Known rows, with every step that occurs
D/S/E/M/T: [-0.17 -0.18  0.22  0.30  0.00 -0.28  0.00  0.32  0.01  0.12 -0.17  0.16
 -0.02  0.28  0.13 -0.13  0.08 -0.46 -0.15  0.16 -0.46  0.06  0.03]
D/S/W/F/E: [ 0.09 -0.22  0.08  0.12  0.14 -0.21  0.22 -0.09 -0.27  0.08 -0.02  0.23
  0.08 -0.11  0.05  0.17  0.07  0.19 -0.07  0.06 -0.01  0.17  0.05]
T/S/W/F: [ 0.05  0.05 -0.13 -0.25 -0.15  0.09 -0.01 -0.32 -0.15  0.06  0.04 -0.07
  0.08 -0.08 -0.07  0.33 -0.18  0.29  0.11 -0.10  0.12 -0.23  0.08]
F/D/S/W: [ 0.11  0.06  0.30  0.01  0.20 -0.03  0.12 -0.21  0.06  0.07 -0.22 -0.07
 -0.19  0.25  0.07  0.02  0.11  0.05 -0.05 -0.14 -0.33  0.16  0.25]
M/T/S/W/F/D: [ 0.25  0.30  0.15  0.06  0.04  0.07  0.02 -0.23 -0.11  0.07  0.06 -0.24
 -0.06 -0.12  0.01  0.40 -0.11  0.11  0.07  0.23  0.10 -0.24  0.27]
D/S/W/F/E/M: [ 0.17 -0.32 -0.12  0.06  0.16 -0.29  0.13  0.01 -0.15  0.15  0.02  0.20
  0.09 -0.11  0.12 -0.13  0.10 -0.14 -0.13 -0.06 -0.20  0.22  0.04]
D/S/E/M: [-0.26 -0.15  0.05  0.01  0.00 -0.10  0.10  0.22  0.04  0.16 -0.22  0.17
  0.02  0.19  0.13 -0.23  0.14 -0.31 -0.10 -0.13 -0.45  0.06  0.00]
F/E/S: [ 0.14  0.14  0.19  0.22  0.09 -0.06  0.20  0.18 -0.15 -0.07 -0.07  0.01
  0.21 -0.22  0.01 -0.18  0.11 -0.11 -0.09  0.04  0.27  0.20  0.01]
M/E/S/W/F: [-0.13  0.19  0.15 -0.08  0.24 -0.02 -0.17 -0.21 -0.41  0.13 -0.25 -0.03
  0.15 -0.17  0.17  0.21  0.03  0.28  0.11 -0.13  0.40 -0.04  0.25]
F/W/S: [-0.11 -0.29 -0.09 -0.06  0.04  0.10  0.21  0.11 -0.29  0.06 -0.20  0.27
 -0.10 -0.10 -0.28 -0.29 -0.13  0.11  0.03 -0.18 -0.15  0.06 -0.28]
D/S/W: [-0.03 -0.20  0.19  0.00  0.04 -0.18 -0.02 -0.16  0.00  0.04 -0.17  0.09
 -0.13  0.36 -0.04  0.04  0.01  0.07 -0.06 -0.16 -0.32  0.12  0.09]
S/T: [-0.01 -0.03 -0.05  0.09  0.08  0.09  0.02  0.05  0.17  0.05  0.25 -0.13
 -0.03  0.22 -0.26  0.04 -0.03  0.02 -0.05  0.21 -0.03  0.16  0.05]
M/T: [ 0.01  0.00  0.18  0.25  0.02 -0.12 -0.08  0.16  0.02 -0.10  0.12 -0.02
 -0.04  0.14 -0.03  0.03 -0.05 -0.14  0.05  0.27 -0.05  0.00 -0.04]
E/S: [ 0.05  0.14  0.10  0.05 -0.04  0.04 -0.04 -0.03 -0.08 -0.17 -0.11  0.00
  0.05 -0.05 -0.02 -0.07 -0.01 -0.18  0.02 -0.11  0.14  0.11  0.10]
W/F/T: [ 0.13 -0.10 -0.22 -0.12  0.05  0.14  0.06 -0.24 -0.10 -0.12  0.16  0.19
 -0.27 -0.19 -0.06  0.14  0.07  0.28  0.16  0.16  0.13  0.10  0.04]
E/M/T: [ 0.08 -0.11 -0.03  0.16  0.00 -0.21 -0.19  0.27  0.14 -0.03  0.16 -0.05
 -0.01  0.14  0.07 -0.27 -0.02 -0.47 -0.01  0.15 -0.25  0.06 -0.02]
M/T/S/D: [ 0.00  0.09 -0.04  0.07 -0.20  0.11 -0.10  0.21  0.42 -0.23  0.10 -0.05
 -0.07  0.08  0.11  0.03 -0.02 -0.09 -0.04  0.11  0.06 -0.15 -0.09]
M/T/S: [ 0.11  0.06  0.17  0.19 -0.25  0.04 -0.04  0.14  0.17 -0.05  0.07 -0.05
 -0.02  0.13 -0.07  0.12 -0.20 -0.12  0.00  0.28  0.04 -0.19  0.00]
M/T/S/E: [-0.22  0.21  0.32  0.17 -0.14 -0.02  0.05  0.21 -0.03  0.11 -0.07 -0.10
  0.09  0.13 -0.03  0.18 -0.06  0.03 -0.04  0.25  0.01 -0.33 -0.02]
M/T/S/W/F: [ 0.13  0.02  0.03  0.04 -0.14 -0.09 -0.12 -0.18 -0.17  0.01  0.09 -0.07
  0.04  0.00 -0.07  0.42 -0.22  0.14  0.04  0.19  0.12 -0.25  0.09]
S/E/M/T: [-0.24  0.04  0.10  0.14  0.10 -0.26 -0.12  0.33 -0.05  0.17  0.04 -0.09
  0.10  0.13  0.09 -0.19  0.11 -0.32 -0.04  0.15 -0.28 -0.07 -0.07]
T/S/W: [ 0.02  0.05  0.08 -0.20 -0.11  0.02 -0.07 -0.18  0.06  0.10 -0.04 -0.19
  0.04  0.19 -0.10  0.09 -0.14  0.22  0.00 -0.18 -0.03 -0.19  0.03]
E/M/T/S: [ 0.20 -0.06 -0.03  0.12 -0.25 -0.05 -0.12  0.26  0.29  0.00  0.13 -0.05
  0.01  0.14  0.02 -0.14 -0.16 -0.44 -0.05  0.16 -0.13 -0.14 -0.02]
M/E/S: [-0.13  0.23  0.28  0.07  0.13  0.11 -0.08  0.12 -0.06  0.02 -0.28  0.00
  0.10 -0.04  0.17 -0.07  0.07  0.05  0.07 -0.06  0.32  0.03  0.17]
E/M: [-0.01 -0.07 -0.20 -0.14 -0.01 -0.02 -0.09  0.15  0.17  0.00  0.12 -0.06
  0.02  0.04  0.05 -0.35  0.04 -0.33  0.06 -0.14 -0.25  0.09 -0.05]
D/S: [-0.01 -0.16  0.12  0.09 -0.10  0.03  0.13  0.05  0.12 -0.11 -0.11  0.25
 -0.13  0.18  0.01 -0.01 -0.02 -0.11 -0.02 -0.02 -0.21  0.17  0.06]
W/S/E: [-0.46  0.04  0.17  0.04  0.05  0.07  0.24  0.02 -0.21  0.15 -0.16  0.10
  0.15 -0.09 -0.11 -0.06  0.03  0.13  0.05 -0.22 -0.07 -0.06 -0.43]
W/S/E/M/T: [-0.30 -0.09  0.11  0.25  0.07 -0.18  0.03  0.24 -0.11  0.17 -0.05  0.05
  0.16 -0.01 -0.02 -0.25  0.00 -0.34 -0.07 -0.01 -0.27 -0.03 -0.44]

Rows
[-0.23  0.11 -0.05 -0.21 -0.17  0.08  0.04  0.19  0.12  0.22 -0.07 -0.10
  0.17  0.04  0.06 -0.20  0.01 -0.15 -0.02 -0.16 -0.18 -0.25 -0.05] -> T/S/E/M
[ 0.05  0.18 -0.21  0.08  0.12  0.06  0.15  0.11 -0.08 -0.29  0.06  0.12
  0.21 -0.55  0.22 -0.05  0.22 -0.04 -0.02 -0.04  0.42  0.18 -0.03] -> W/F/E/S/D
[ 0.08 -0.02 -0.43 -0.29 -0.16  0.37  0.04 -0.18  0.28 -0.28  0.15  0.14
 -0.27 -0.23  0.08  0.14  0.09  0.31  0.09  0.02  0.26 -0.04 -0.03] -> W/F/T/S/D
[ 0.21 -0.10 -0.16 -0.04 -0.14 -0.16 -0.20 -0.05 -0.05  0.10  0.14 -0.10
  0.06  0.00  0.02  0.14 -0.20 -0.20 -0.01  0.10 -0.08 -0.19  0.07] -> E/M/T/S/W/F
[ 0.08 -0.03 -0.24 -0.01 -0.22  0.01 -0.21  0.33  0.53 -0.16  0.15 -0.07
 -0.01  0.07  0.20 -0.24  0.02 -0.43 -0.07  0.02 -0.13 -0.08 -0.11] -> E/M/T/S/D
[ 0.08  0.30 -0.08 -0.08  0.13  0.30  0.19 -0.12 -0.09 -0.07  0.10 -0.04
 -0.05 -0.34  0.09  0.14  0.09  0.04  0.22  0.05  0.08 -0.01  0.20] -> W/F/D
[-0.28  0.28  0.07 -0.07  0.15  0.16 -0.17  0.17  0.19 -0.15 -0.25 -0.01
  0.07 -0.09  0.37 -0.18  0.23  0.05  0.04 -0.22  0.33  0.08  0.07] -> M/E/S/D
[-0.10  0.10 -0.19 -0.22 -0.20  0.27 -0.02  0.10  0.43 -0.20  0.05 -0.05
  0.00  0.00  0.11 -0.06  0.03  0.04  0.06 -0.20  0.08 -0.12 -0.10] -> T/S/D
[ 0.19 -0.04 -0.02 -0.13 -0.18  0.24  0.08 -0.12  0.25 -0.06  0.03  0.03
 -0.29  0.08 -0.12  0.00 -0.03  0.24  0.01  0.09  0.09 -0.05  0.00] -> F/T/S
[-0.10  0.17 -0.09 -0.05  0.00  0.09 -0.10  0.03  0.16 -0.33 -0.10 -0.02
  0.02 -0.10  0.14 -0.16  0.15 -0.15  0.01 -0.25  0.14  0.16  0.01] -> E/S/D
[ 0.03  0.12  0.17 -0.05  0.09 -0.16 -0.17 -0.23 -0.20 -0.04 -0.18 -0.16
  0.07  0.11 -0.06 -0.02 -0.01  0.03 -0.04 -0.25  0.04  0.10  0.13] -> E/S/W
[ 0.21 -0.02 -0.06 -0.11  0.15 -0.07 -0.12 -0.51 -0.36 -0.09 -0.08  0.03
 -0.20 -0.12 -0.08  0.21  0.06  0.29  0.02 -0.02  0.22  0.17  0.17] -> E/S/W/F/T
[-0.07  0.17  0.23  0.20  0.18  0.13 -0.05  0.12  0.02  0.12 -0.12 -0.12
  0.06  0.12 -0.05  0.03  0.04  0.05 -0.06  0.19  0.36  0.15  0.22] -> M/E/S/T
[ 0.09 -0.13 -0.16 -0.22  0.21 -0.06 -0.09 -0.45 -0.24  0.02  0.09  0.01
 -0.26 -0.02 -0.10  0.19  0.07  0.47  0.11  0.03  0.04  0.06  0.05] -> S/W/F/T
[ 0.11  0.02  0.25  0.09 -0.11 -0.19 -0.16 -0.06  0.05  0.07  0.01 -0.20
  0.00  0.30 -0.11  0.19 -0.17  0.08 -0.06  0.12 -0.04 -0.21  0.04] -> M/T/S/W
[ 0.10  0.09  0.06  0.19  0.03  0.06  0.00 -0.02  0.03 -0.06  0.05 -0.12
  0.02  0.10 -0.25  0.03 -0.06 -0.15 -0.11  0.14  0.17  0.24  0.17] -> E/S/T
[ 0.21  0.03  0.13  0.23  0.00 -0.20  0.09  0.02 -0.21  0.13  0.15 -0.06
  0.18 -0.17 -0.03  0.29 -0.10  0.20 -0.07  0.35  0.25 -0.20  0.00] -> M/T/S/W/F/E
[-0.26 -0.05 -0.18 -0.06  0.01  0.19  0.09  0.03  0.24 -0.24  0.01  0.13
  0.02 -0.14  0.06 -0.22  0.06 -0.01  0.05 -0.36 -0.04  0.11 -0.49] -> W/S/D
[ 0.18 -0.07  0.01  0.01 -0.13 -0.25 -0.26  0.06  0.16  0.14  0.06 -0.23
  0.03  0.29 -0.02 -0.08 -0.16 -0.25 -0.10  0.04 -0.23 -0.16  0.01] -> E/M/T/S/W
[ 0.23 -0.05 -0.23 -0.18 -0.20  0.32  0.12 -0.24  0.03 -0.08  0.11  0.14
 -0.25 -0.19 -0.08  0.23 -0.07  0.28  0.12  0.17  0.25 -0.09  0.04] -> W/F/T/S
[ 0.02 -0.22 -0.02 -0.04  0.02 -0.10  0.04 -0.28 -0.22 -0.02 -0.08  0.23
 -0.07  0.08  0.00  0.27 -0.05  0.12  0.02 -0.10 -0.16  0.08  0.16] -> D/S/W/F
[ 0.17 -0.08  0.05 -0.23 -0.04  0.03 -0.07 -0.33  0.12  0.09 -0.02 -0.14
 -0.26  0.27 -0.16  0.05 -0.01  0.42 -0.05 -0.04  0.00 -0.06  0.02] -> F/T/S/W
[-0.06 -0.15 -0.03  0.19  0.02  0.16  0.20 -0.04  0.10  0.05  0.15  0.02
  0.01  0.06 -0.34 -0.03 -0.14 -0.01 -0.06  0.05 -0.01  0.20 -0.33] -> W/S/T
[-0.27 -0.27 -0.30 -0.17  0.08  0.16  0.11  0.18 -0.04 -0.10 -0.16  0.26
 -0.14 -0.14 -0.12 -0.36  0.04  0.13  0.00 -0.35 -0.11  0.12 -0.38] -> F/W/S/D
[-0.06  0.01 -0.12 -0.18  0.12 -0.07 -0.10 -0.31 -0.27  0.03  0.09 -0.05
  0.04 -0.08 -0.03  0.22 -0.02  0.26  0.15 -0.10  0.01 -0.03  0.07] -> S/W/F
[-0.34  0.08 -0.05 -0.16  0.10 -0.09 -0.04  0.21 -0.02  0.18 -0.03 -0.10
  0.14  0.05  0.08 -0.28  0.15 -0.18  0.02 -0.17 -0.28 -0.04 -0.07] -> S/E/M
[ 0.21 -0.09 -0.24 -0.15 -0.02 -0.10  0.09  0.02 -0.07  0.22  0.13 -0.09
  0.25 -0.25  0.05 -0.09 -0.03  0.01 -0.07 -0.07  0.06 -0.09 -0.03] -> T/S/W/F/E/M
[ 0.06  0.03 -0.09  0.07  0.12  0.02  0.27  0.12 -0.23  0.00  0.22  0.13
  0.15 -0.40  0.03  0.03  0.09  0.12  0.09  0.17  0.26  0.06 -0.06] -> W/F/E
